Known rows, with every step that occurs:
nideba > nobed > kipam > buzas: [ -1   5   8  -5  -3  -6  -1   3   3  -1   1   4   2   1  -4  -1  -8   2
   8 -10   2  -3  -2  -8  -4   2 -10   6]
nobed > kipam > buzas > nideba > tinub: [-5  1 15 -4 -8 -4 -9  2  3 -9  4  1  8  4 -4 -2 -4  6  7  8  0  1  0 -9
 -2  1 -8  4]
bupofer > nefadu: [-11 -17  -6  -3 -12  13   3   7  -5   7  -6   7 -10   3  -1  -9   3   0
   4 -10  -1   4  -3  -5  -4   3 -13   7]
bupofer > sukef: [  0  -1  10  -3  -1  -7  -3   3  -1  -3   2   8 -11   1  -8  -1  -2   6
   4  -6  -2   0  -1   3  -6   1 -11   8]
nobed > kipam > buzas > nideba > nefadu > begil > tobu > dugupo: [-4  0 27 -3 -4 -7 -7  0  2  0 17  2 12  4 -1  0 -3 11 10  5 -2  0  0 -7
 -3  0 -9  2]
bupofer > nefadu > sukef > nideba > nobed > kipam: [ -2 -37  -3  -3 -15   9   5   3   3   1  -5   5  -7  -3  -5 -12   0  -1
   6  -6   0   4  -1  -4   1   3  -7   9]
bupofer > nefadu > begil > tobu: [ -8  -8   2   1  -8  10  -1   2  -9   8   7   7  -2  -1   4 -10   5   7
   3 -11  -1   5   0  -7  -4  -5 -14   4]
bupofer > sukef > nideba > tinub: [  8 -16  12  -6 -13  -8   1   1  -2 -22   6   7 -11  -1  -4 -10  -1   8
   3  -1  -2  -3   5   2  -5   3  -8   9]
nobed > kipam > buzas: [-11   2   8  -1  -6  -5 -10   1   2  -3  10   3   1   5  -6  -2  -5   4
   9   2  -1   4   1  -8  -3  -3  -9   4]
niluv > nideba > nefadu > sukef: [  3 -29  29 -10   0  -6  11   8  -2   7  -2   5  -2   5  -9  -3   2  -7
  11   1   0  -3  -1  -1  -6  17  -4   5]
bupofer > sukef > nefadu > begil > tobu > dugupo: [  7   0  28  -1  -4  -9  -3  -4  -9  -7  15   9  -6  -9  -1   3  -5  15
   4  -6  -4  -3  -1   5  -4  -5 -14   5]
pevi > sukef > nideba > tinub: [  1 -33  15   3 -13   3  12  -1  -2 -20   2   6  -3  -4   2 -13  -2  12
   3   7  -3  -4   6   3  -3 -10  -7   9]
nefadu > sukef > nideba > tinub: [  5 -40   6  -3 -11   1   5   1  -4 -16  -2   4  -3  -2  -4 -13   3   1
   8   5   1  -6   3   2   1   0   0   9]
nideba > sukef: [ -6   9   2  -1   2  -6  -6  10 -18   4   7   5  -3   7  -2  -5   2   2
  15  -9  -8  -5  -1   1  -4   0  -8   8]
nobed > kipam > buzas > nideba: [-10   2  11  -2  -6  -3  -9   1   3  -4   6   2   8   5  -6   0  -4   3
   8   8  -1   2  -1  -8  -2   1  -8   4]
bupofer > sukef > nefadu > begil: [  5   9  14   0  -5  -8  -3  -1 -10  -4  12   9  -7  -7  -5   2  -7  10
   1  -6  -3  -1  -2   2  -3  -6 -14   5]
buzas > nideba: [-6 -5  7 -3  0  5  4  5 -6 -2 -7  7 10  6 -4 -1  3 -3  2  9  0 -8 -7 -1
 -2  8 -7  6]
niluv > nideba: [ -5 -16  23  -6   0  -2   8   4  -3  -6  -3   6  -2   5  -7  -1   5 -10
   8   2   1  -3   0  -2  -8  12  -5   4]
nefadu > begil > tobu > dugupo: [ -3   5  25   3   5  -3   0  -3 -13  -2  22   7   7  -1   8  -5   5  14
   7  -5  -2  -5   2  -1  -5 -13 -10   1]
tinub > nideba: [-18  -7  -6  -6  -8   7   7   4 -11 -11  -9   5  -2   3   0 -10   4   1
   9   1   0  -5  -5   1  -9   8  -2   5]
kipam > buzas > nideba > nefadu > bupofer: [ -8   1   5 -10 -17   1   2   8  -6   3   1   1   9   3  -1  -2   4  -4
  13   0   1  -4  -2  -8  -2  11 -12   4]
pevi > sukef > nideba > nefadu: [ -2 -34  12   3 -11   2  15   2  -2  -5   7   7  -3  -1  -1 -10  -4   9
   6   6  -4  -3   4   4  -3  -6  -7   8]
begil > tobu: [ -7 -31  15   2   1   2  -7  -4  -8  -1   6   8   1   1   0  -3   1   8
   5  -1  -1  -2   1   1  -7   5 -10   6]
tobu > begil: [-11   1  -3  -5   3  -5   0   0 -15  -3   3  10   0   7   1  -6  -2   1
   8  -1  -4 -10   4   5  -5  -1  -9   8]
kipam > nobed: [ -1   5  -7  -9   5   9   0  -2 -11   0  -3   8  -6   7  -7  -1   4   2
   9  -7   1  -6   2  -2  -3  -7  -8   8]
begil > tobu > dugupo: [ -5 -33  32  -1   2   1  -1  -4  -5  -6   9   8  -1   0   5  -3   4  12
  11  -3  -3  -7   2   5  -7   3  -9   5]
nobed > kipam: [-7 -1 10  2  7 -6 -8  1  1 -3  9  6  0  7 -8 -3 -8  8  4  4 -3  1  0 -5
 -4 -7 -8  5]
buzas > nideba > niluv: [ -9  -1  14  -8   6   4   4   6 -15  -2  -1   6  12   5  -7  -6   0  -3
   3  15  -2  -9  -7   3   1  14  -7   4]
buzas > nideba > nobed > kipam: [ 1  1 13 -4  3  1  3  5  0 -3 -7  6 13  4 -5  2 -4  0  1  5  1 -9 -8 -4
 -1  7 -8  6]

Rows:
[  4 -16  32 -10  -3  -3   7   5  -4 -16  -7   4  -3   3  -2  -6   5  -3
   6   2   2  -5   2  -3  -8  12  -5   5] : niluv > nideba > tinub
[  2 -33   3  -3 -12  -2   5  -1   2  -8   1   3   1  -3  -7  -8   0  -4
  11   1   2  -4   2  -1   2   2  -1   8] : nefadu > sukef > nideba > nobed > kipam > buzas
[  6   1  10  -8   0 -10   2  12  -8   7   9   5  -3   4  -6  -7  -6   8
   6 -10  -4  -5   2  -5  -5  -2 -15   5] : nideba > nefadu > bupofer > sukef
[  3  11   6  -3   1  -7  -4   4  -7 -12   4   5   0  -3  -5  -5  -1   5
   4  -7  -2  -4   5  -5  -4 -16 -15   5] : nefadu > bupofer > sukef
[ -3 -36   5  -3  -4   0   6   1 -10  -8   5   4  -1  -1  -9 -14   1  -4
  10   9   0  -5   2   5   3   4   1   7] : nefadu > sukef > nideba > niluv
[ -2  11   7   3  -6  -1   1  -1 -20  -2  15   9   2  -6   2   0  -6   7
   1  -3  -2  -5  -3  -2  -1 -10 -13   3] : sukef > nefadu > begil
[  1 -12  10  -6  -6  -8   2   0  -8 -15  13   7  -9   0  -9 -11  -3   3
   5   3  -3  -2   4   5  -2   7  -7   8] : bupofer > sukef > nideba > niluv
[ -7  -2   0 -12  -8  -1   8   9 -11  -6  -3   3  -1   2  -2 -12  -1   6
   9  -4  -2  -6  -3  -2  -9   6  -7   5] : tinub > nideba > nefadu > bupofer > sukef
[ -3 -37  -6  -4 -17  12   8   4   0   3  -8   5  -8  -3  -3 -12   3  -4
   7  -8   1   2  -1  -3   0   5  -7   9] : bupofer > nefadu > sukef > nideba > nobed
[  1 -24  10  -7   0  -4   5  11  -5  17   2   5  -4   5  -8  -7  -3   4
  10  -5  -2  -5  -4   1  -3   6  -7   7] : nideba > nefadu > sukef
[  0  -2  14   4  -5  -1  -3  -5 -20  -2  17   9   4  -8   3   1  -6  10
   1  -2  -3  -4  -1  -1  -2  -7 -13   2] : sukef > nefadu > begil > tobu
[ -1  10  11   2  -1  -8  -8   3 -27   4  18   6   3  -3   3  -1  -3  10
  11  -8  -9  -5  -1   1  -2  -5 -11   6] : nideba > sukef > nefadu > begil > tobu
[  7   6   5  -4  -8 -10  -3   1  -2 -21  10   2   2  -4  -4  -7  -3   4
   6  -5  -1  -3   8  -9  -2 -12 -13   6] : nefadu > bupofer > sukef > nideba > nobed > kipam > buzas
[ -2 -40  -2  -5 -19  12   6   5  -2  -3  -8   4  -9  -2  -1 -15   5   0
   5  -4   0   3   1  -3   0   4  -6   9] : bupofer > nefadu > sukef > nideba > tinub
[  4 -34   4  -1  -6  -2   6   0   1  -9   1   4   0  -2  -8  -8  -2  -2
   8   2   1  -5   1   1   2  -1   0   9] : nefadu > sukef > nideba > nobed > kipam
[  6 -17   8  -6 -11 -10   5   3  -2  -7  12   8 -11   2  -7  -8  -3   5
   5  -3  -3  -2   3   2  -4   7  -9   9] : bupofer > sukef > nideba > nefadu
[  1 -18  13  -7   0   2   7  10  -5  10  -6   5  10   6  -7  -2   0  -1
   5   7  -2  -8  -8   1   0  13  -6   7] : buzas > nideba > nefadu > sukef
[ -8   5  -4   0  -9  10   3   6  -9   9   5   7  -4   1   3 -11   4   4
   3 -12  -1   4  -2  -8  -3  -8 -13   4] : bupofer > nefadu > begil
[ -7 -38  -3  -5 -14  12   7   5  -6   2  -2   5  -8  -2  -5 -16   3  -3
   7  -2  -1   3   0  -1   2   7  -6   8] : bupofer > nefadu > sukef > nideba > niluv
[  5   2   2  -3  -5  -7  -1   2  -7 -20   9   5   0  -3  -4  -9   0   3
   4  -3  -2  -5   8  -5  -3 -13 -12   6] : nefadu > bupofer > sukef > nideba
[ -7 -30  -3  -2 -10  13   3   6  -2  10 -10   6  -9  -2  -4  -9   4  -1
   6  -8   0   5  -3  -2  -1   2  -9   8] : bupofer > nefadu > sukef
[  2  -4  25  -6   2  -1   7   7  -9   7   8   7  14   6   2  -2   3   7
   5   5  -3 -10  -6  -1  -3   7  -9   3] : buzas > nideba > nefadu > begil > tobu > dugupo
[-10   3   5  -7 -19   1  -3   5 -12   1   2   2   8   0   0   3   4  -5
  15   0  -2  -4  -3  -4   0  12 -10   6] : kipam > buzas > nideba > sukef > nefadu
[  9   1   7  -5  -7  -8  -1   2  -8 -25   7   4   0  -4  -2 -11   0   6
   3  -3  -2  -6   9  -6  -3 -14 -12   6] : nefadu > bupofer > sukef > nideba > tinub
[ -1 -39  -1   0  -8   1   6   0  -4  -9   1   5  -2  -1  -7 -10   3  -4
   9   5   0  -4   2   3   1   0   0   9] : nefadu > sukef > nideba
[  2 -22   3  -2 -12  -5   9   2 -12  -6  23   7   1   5   2 -15   0   4
   6   1  -2  -6   6  -3  -2   3  -6   5] : sukef > nideba > nefadu > begil > tobu
[  0   1   4   0  -7   0  -1   0 -18 -10   6   7   2  -7  -1   0  -8   4
   2  -3  -2  -7   1  -4  -1 -10 -15   4] : sukef > nefadu > bupofer
[  3 -25   3  -5 -18  -1   7   2  -9 -27   6   5  -4   3   3 -17   2   3
   5   4   0  -8   7  -3  -3   3  -4   8] : sukef > nideba > tinub
[-14   1  -3  -6 -11   2   2   5 -22  -8  -3   4  -1  -1   1  -7   0   4
  14  -2  -6  -7  -6   3  -6   9  -3   6] : tinub > nideba > sukef > nefadu
[-10  -3  -3 -11  -8   2   9  10 -13  -5  -4   3   1   4   0 -13   0   5
  10  -3  -2  -8  -3  -3  -8   6  -6   4] : tinub > nideba > nefadu > bupofer
[ -4 -36  -4  -4 -21  10   4   3   3   2  -4   3  -6  -3  -4 -11   2  -3
   9  -6   1   5   0  -6   1   5  -7   8] : bupofer > nefadu > sukef > nideba > nobed > kipam > buzas
[ -8 -20   1  -5  -8  -1   8   1 -16 -17  16   6  -2   4  -4 -18  -1  -5
   8  10  -2  -7   5   2   1   9  -3   6] : sukef > nideba > niluv
[-11   4  15  -4  -2  -4  -9   2  -1  -4  10   2   9   5  -7  -3  -5   2
   8  10  -1   1  -1  -6   0   4  -8   3] : nobed > kipam > buzas > nideba > niluv
[  0  -9  26  -6  -2  -7   3   5 -14  -3   4   5  -1   1  -5   2   2  -7
  13  -1  -5  -4  -1   0  -5  13  -6   6] : niluv > nideba > sukef > nefadu
